Known rows, with every step that occurs
zatiz/libar/pafad/ziru/vovap: [  6  25   5  -2  -7  -2  15  -2  -2   5 -12  -5  -3   2 -17   5 -17  23
 -18  10  -7   1  -1  10  21 -22   7  -3  13  37   5   0  -2]
dodal/libar/pafad/ziru: [ -8  22  11  -8   0   3  10  -7  -4  23 -13  -5 -10 -11  -4   1   1  -2
   1  25  -4 -21   0   8  21   1  -3  13   1   9  31   5 -19]
pafad/libar/dodal/vufo: [ -4  -3  10  16  12 -14  -4   3 -12  -6  17 -13   4  -7   6   8   4  -1
   7  26  15 -22  -5  28  22  17 -14  -3  -6  27  36  -8 -22]
gize/vovap/vufo/dodal/libar/zatiz: [-11  -6 -16  22 -10   6 -28  13 -20   1  23 -44   2   7 -15   1  18 -21
  14 -24  39 -11  22  26  -4 -10 -12   1  -3  65  14 -10 -25]
vufo/vovap/gize/ziru/pafad/libar/zatiz: [ -2  -2   0  17 -19  18 -18   2 -38 -11  32 -13  14 -12 -38  17  12   5
 -27  -6  -2   9   8   4   6  20   7   5  38  30  41  -3 -33]
zatiz/libar: [  5  -9   6  -4  -7 -17  24  11  -2   0  -7 -21  -4   7  12   5  -6   8
  -8   0   7   8  11  13  -4  -2   2   6   6  24  -1  -7  -3]
gize/vovap: [-10  -1 -11  12  -8   9 -11  -7   7  -7  -2  -8   9  -7  -8   2  29  -4
  -6 -11   8   5   3   1   5  -4 -16  -8   3  18   2   4  12]
zatiz/libar/pafad/ziru/vovap/gize: [ 14  29  -3  -5 -27   6  13   1 -11   7  -3 -21  12   4 -11  10 -10   7
 -12  -4   0  -6  19   7  31 -14   5  -6  15  14   6  -4  -3]
gebul/ripira: [ 13 -13  -2 -14  11   1   3   2  13  15 -10 -15  11   5   1   0   7  20
   1  -7   5  -4   6   0  11   8   6  10   3 -18   8   2   1]
ripira/libar/dodal/vufo: [-12   0 -20  15  14 -15 -24   7   9   4   1 -12   7   5  19  -3  -4 -24
  -2  25  18 -19  -9  27  19 -12 -22  -1  -6  26  22 -21  -9]
vovap/vufo/dodal/libar/pafad/ziru: [ -9  18 -10  -1  -5   1   2   4 -17  24   1 -16 -14   9 -24 -13  -3 -19
  20   5  32 -34  16  10  12 -11   1   4  -7  43  22   4 -42]
vovap/vufo/dodal/libar/pafad: [  1   4  -9  -1  -8 -17  -5  15 -24  27  12 -19 -16  15 -12  -7  16 -23
  13  -4  34 -30  23  20  -3  -6   6  -1 -29  43   9  -6 -39]
ziru/pafad/libar/zatiz: [-12 -23  32  15  -2   7  16  19 -43  -8  14 -10 -10   3  -8  15 -14  17
 -29  12 -21  10 -10  19  -7  19  15  18  29  12  21   2 -40]
dodal/vufo/vovap/ziru/pafad: [-19  22 -11  18  -1  19 -33 -39 -12  -6   5  -4   9   2 -25   6  22  17
 -21 -13   6   0  15  -7  19 -27  -1 -10   2  38  41   8 -14]
ripira/libar/pafad/ziru/vovap: [ -4  18 -16   9  -3   3  -1  -3   6  11 -15  19   4   4 -17  -5 -13  -1
 -24  18  -4  -8 -18  13  24 -39   8  -7   9  14  -3   1  -1]
vufo/vovap/gize/ziru/pafad: [ -4  23 -32   5 -20  20 -35 -16 -15   2  15  -6  16 -10 -38   5  27  -9
 -26 -13  -1  -1  22 -22   7   0  -2 -12  24  17  26  -3 -16]
gize/vovap/ziru/pafad/libar: [-25  -6  -8  25 -25  18   6  -4 -23  -9   4   1   4   9 -33   5  37   3
 -42  -8   5  -4  11  12  12  -9   3   0  26  19  18  20  -5]
ripira/gebul: [  9  -8   9   0  20 -19  -1 -18   8   2 -12   6  -1  -9   1   4   0 -12
   0   1  -1 -12   8  -2   3 -22 -14   3  -5 -10 -17  -4  -6]
vovap/gize: [  9   5  -7  -4 -20   8  -4   3  -8   2   7 -15  14   1   4   3   6 -16
   7 -12   5  -2  19  -6  11   9  -3  -2   1 -19   4  -6   1]
libar/pafad/ziru/vovap: [  2  33   0   1  -2  15  -6 -15   1   5  -5  15   1  -5 -28   2 -10  19
 -12   8 -12  -6  -8  -2  25 -18   4 -10   5  11   8   8  -3]
zatiz/libar/pafad: [  9  -7  14 -12  -6 -21  29  11  -9   8  -9 -23 -18   7   9   6   0  12
  -9  -1   5   3   8  21  -6  12   5  12  -8  32   8  -7 -14]
gebul/ripira/libar: [  6 -27 -17  -4   9 -10   6  11  21  23 -22 -12  11  14   9  -6   9  -2
 -11   4   9  -3  -1  14  10 -12   6  11   7 -15  -2  -7   1]
zatiz/libar/pafad/ziru/vovap/vufo: [  6  16  -1  14 -18  -7  17   8  -6  11 -10 -15   4  13  -9   1 -14  26
  -1  -5   7  -7  11   4  26 -36  12 -11   4  56  -3  -5 -10]
ripira/libar/dodal/vufo/vovap/ziru: [-12  14 -33  25  10  -4 -38 -20  11  -3  12 -13  14   8  -9   0  11 -17
  -6   5  44 -20  -8  25  22 -28 -16  -5  -4  54  43  -9   2]
dodal/vufo: [ -3   3   2   7   7   2 -17 -16   4  -5   0   0   5  -8  15   0  11   3
  14   1   5   1   7   5  20  -9 -11  -9 -15  11  18  -7  -1]
libar/zatiz: [  3  -8  15   6   4   7  -4   5  -9 -11  11 -13  -2  -2   3   8 -21  14
   3  -2  -4  11 -11  15  -6  14   3  19   9  10  11  -8  -8]
dodal/libar/pafad/ziru/vovap: [ -4  39   4   1  -4   4 -10 -12  -2  22  -4   9   0 -13 -17   4  -1   1
 -12  21 -16 -19   2   8  27 -30   4 -11   0  17  14   2  -7]
ripira/gebul/tilet: [  6  -9   8  -7  29 -25   5 -11  25  12 -14 -10   3   2  -4  16 -11  -9
  14  13   0 -10  -7   0  -1 -17  -8   8 -10 -44 -13 -11  -2]
gize/ziru/pafad: [-13  11 -20  -2  -9  15 -21  -4  -7   2   1  21  -6  -3 -28  -2   9   3
 -32   9 -18   1  11  -9   0  -4   0   5  28   8  15  -4 -16]
ripira/libar/dodal: [ -8  -2 -19   9   6 -12  -7  21   6   6   2 -13   0  12   6   0 -11 -30
 -15  22  15 -15 -15  22  -2  -5 -12   8   7  16   4 -13  -6]
vufo/vovap/ziru/pafad/libar: [-16   4   2  21 -11  10   6 -12 -31  -2  12  -2   2   9 -36  12  19  14
 -39  -4   9  -2   4   2   5 -12  20  -6  18  26  25  22 -19]

Rows
[-13 -11  19  10  -8  -5  20  13 -34   3   5   2  -7   5  -9   8   4   5
 -35  17 -19   2  -1   4  -2   6  12   0  16   0   7   8 -31]	ziru/pafad/libar
[ -5  28 -13  17  -9  17 -26   6 -19   5  23 -16   6   8 -33  -2 -31  -8
  13  -4  19 -19  13  15  17 -42   6  -6  13  51   8  -8 -28]	pafad/ziru/vovap/vufo/dodal/libar/zatiz
[ -2   1 -14   4 -34  14   0  10 -29   3  17  10   9  -3 -25   3  20 -11
 -31   6 -10 -10  21  -1  13  14   7  -2  33  -9  21  -2 -25]	vovap/gize/ziru/pafad/libar
[  0   6   2   5  10 -21  -6   5   1  -5   4 -37   0   0  20   6  -6   3
   4  15  17  -9  12  25  14   5 -22   5  -2  47  26 -23 -12]	zatiz/libar/dodal/vufo
[  3  34 -38  11  -1   8 -59 -22   7  -5  31 -20  28 -22 -23   5  25 -17
  15  -2  33 -21  20  -1  30  12 -31 -16   0  42  53 -20  -3]	libar/dodal/vufo/vovap/gize/ziru
[ -4  12 -12 -14   1  -4 -13   2 -10  12  12 -11 -12   0 -16  -5   2 -35
  -3   8  22 -20  14  19  -8  -4  -5  -1  -6  17   6  -5 -19]	vufo/dodal/libar
[-11   5 -23  12 -19  20 -15 -15   8 -12   1  -1  12   5 -20  -2  31  -1
  -8 -24  22  -3  10   7  12 -15  -9   0   9  21  10  13  25]	gize/vovap/ziru
[  2  14  -2 -20   2 -10  -7   0 -18  19  10 -12 -23   2 -19  -3  12 -23
  -4  10  23 -21  10  28  -9  12  -1   8 -20  23  20  -2 -31]	vufo/dodal/libar/pafad
[ 11  18 -35   4 -17  12 -32 -17   7   0  20  -5  25 -17 -30   3  27 -14
   2 -21  20  -1  15 -15  13   5  -8 -12  12  18  23  -6   6]	vufo/vovap/gize/ziru
[  1   8  12 -11  -1  -6  33   1   0   7 -21 -20 -12   2  -1   1 -18  17
  -5  10   5  -1   0  12  14   8   0  16  13  29  22   4 -13]	zatiz/libar/pafad/ziru
[  8  22 -33   9  -9  10 -49 -32  11  -6  15  -6  29 -24 -15   2  35  -5
  13 -17  23  -5  22  -8  35  -4 -20 -21  -3  29  40 -15   6]	dodal/vufo/vovap/gize/ziru
[-17  -7  19  32   3  15 -16 -22 -38 -18  20 -13   3   0 -19  17   9  33
 -19  -7   9   7   0  20  18  -7  10   6  16  50  56   7 -29]	dodal/vufo/vovap/ziru/pafad/libar/zatiz
[-20   3  12  17   8  -5  -6   6 -30  -2  12 -11  -4  -1  -3  10   0   2
 -24  33  -5 -20   3  17  17  12  -9   0   7  25  38  -5 -42]	ziru/pafad/libar/dodal/vufo
[-18  25 -11  15   2  -1 -22 -18 -18  -6   9 -42   2  11 -19  12   3  17
 -32   2  23 -11  20  15  14 -18 -12   2  13  76  50  -7 -19]	zatiz/libar/dodal/vufo/vovap/ziru/pafad
[-11 -16  19  16 -14  17  12   9 -42 -13  18  -2  -9  16 -20  14 -10  24
 -34   0  -6   3  -1  26   0   6  23  26  36  13  28   8 -28]	vovap/ziru/pafad/libar/zatiz
[ 12  38 -10  -4 -22  22 -10 -10 -10   5   0   2  18  -2 -27   4  -6   1
  -4  -2  -3 -11   8  -7  33  -9   4 -11   9  -7   8   2  -1]	libar/pafad/ziru/vovap/gize
[ -3 -13  -7   0   1 -18  10  10  -2  14 -11   5  -9   9   9  -4   9 -14
 -16   8   6  -5 -15  23  -1  -6   5  10 -12   7   5  -3 -10]	ripira/libar/pafad
[  8  12 -11   5 -12   5 -14 -14  -8   0  13 -26  22  -8 -13   8  17 -12
   6 -21  18   1  11 -15   8   3  -3 -12  -3   8  11  -1   1]	vufo/vovap/gize
[  6  35 -17   4 -24  29 -12 -11  -1   0   5   3  29  -6 -20   3 -13  -9
  -2  -4  -5 -10  12 -16  36 -27   0 -17  22 -13  -3   3  11]	pafad/ziru/vovap/gize
[ -1  28 -33  10  -9  21 -18  -2  -4  -2   9   4  11  14 -41 -13 -24 -11
   9 -11  26 -17  12 -11  19 -48   8 -27   7  32 -13   6 -12]	pafad/ziru/vovap/vufo/dodal
[  2  -4 -24   6  -5  -2  -8  10 -13   0  14 -12  -2  22 -21 -13  -4 -18
  18 -17  38 -14  17   0  -6 -11   5  -9 -10  29  -7  -2 -20]	vovap/vufo/dodal
[  7  20 -18   5 -13 -14 -25   9 -25  25  23  -6  -5  14 -25  -4  17 -18
   1 -10  25 -29  22  20   4 -35  13 -25 -30  48  -4 -11 -28]	ziru/vovap/vufo/dodal/libar/pafad
[  4  28 -15  14   2   3 -40 -18  -7  -4  24 -40  27 -14  -4  12  15 -14
  16  -5  32 -17  12  -2  28  11 -28 -13 -13  34  42 -17 -10]	libar/dodal/vufo/vovap/gize
[  8  14 -30  12 -10   0 -26   5 -14   2  23   0   8  19 -34 -10  -7 -11
   4 -21  27 -10  15   0   1 -42  13 -29 -12  36 -24  -5  -9]	ziru/vovap/vufo/dodal
[  5  23 -24   5 -25  11  -6   0  -3  13  -9   5  18   5 -11   1  -4 -20
 -16   6   1 -15   0   8  31 -31   6  -8  11  -6   1  -3  -1]	ripira/libar/pafad/ziru/vovap/gize
[ -2  13 -30  20   5  -9 -36  -8   3   3  16 -37  31  -2   6   6  13 -35
   4   4  38 -17   6  12  26  -6 -27 -12 -10  31  37 -21  -7]	ripira/libar/dodal/vufo/vovap/gize
[ -8   7 -22  11 -14  -9 -15   7 -17  19   9 -30  -7   6 -19  -8  43 -24
  10 -20  43 -24  26  19   1  -6 -11 -12 -27  61  11  -3 -25]	gize/vovap/vufo/dodal/libar/pafad
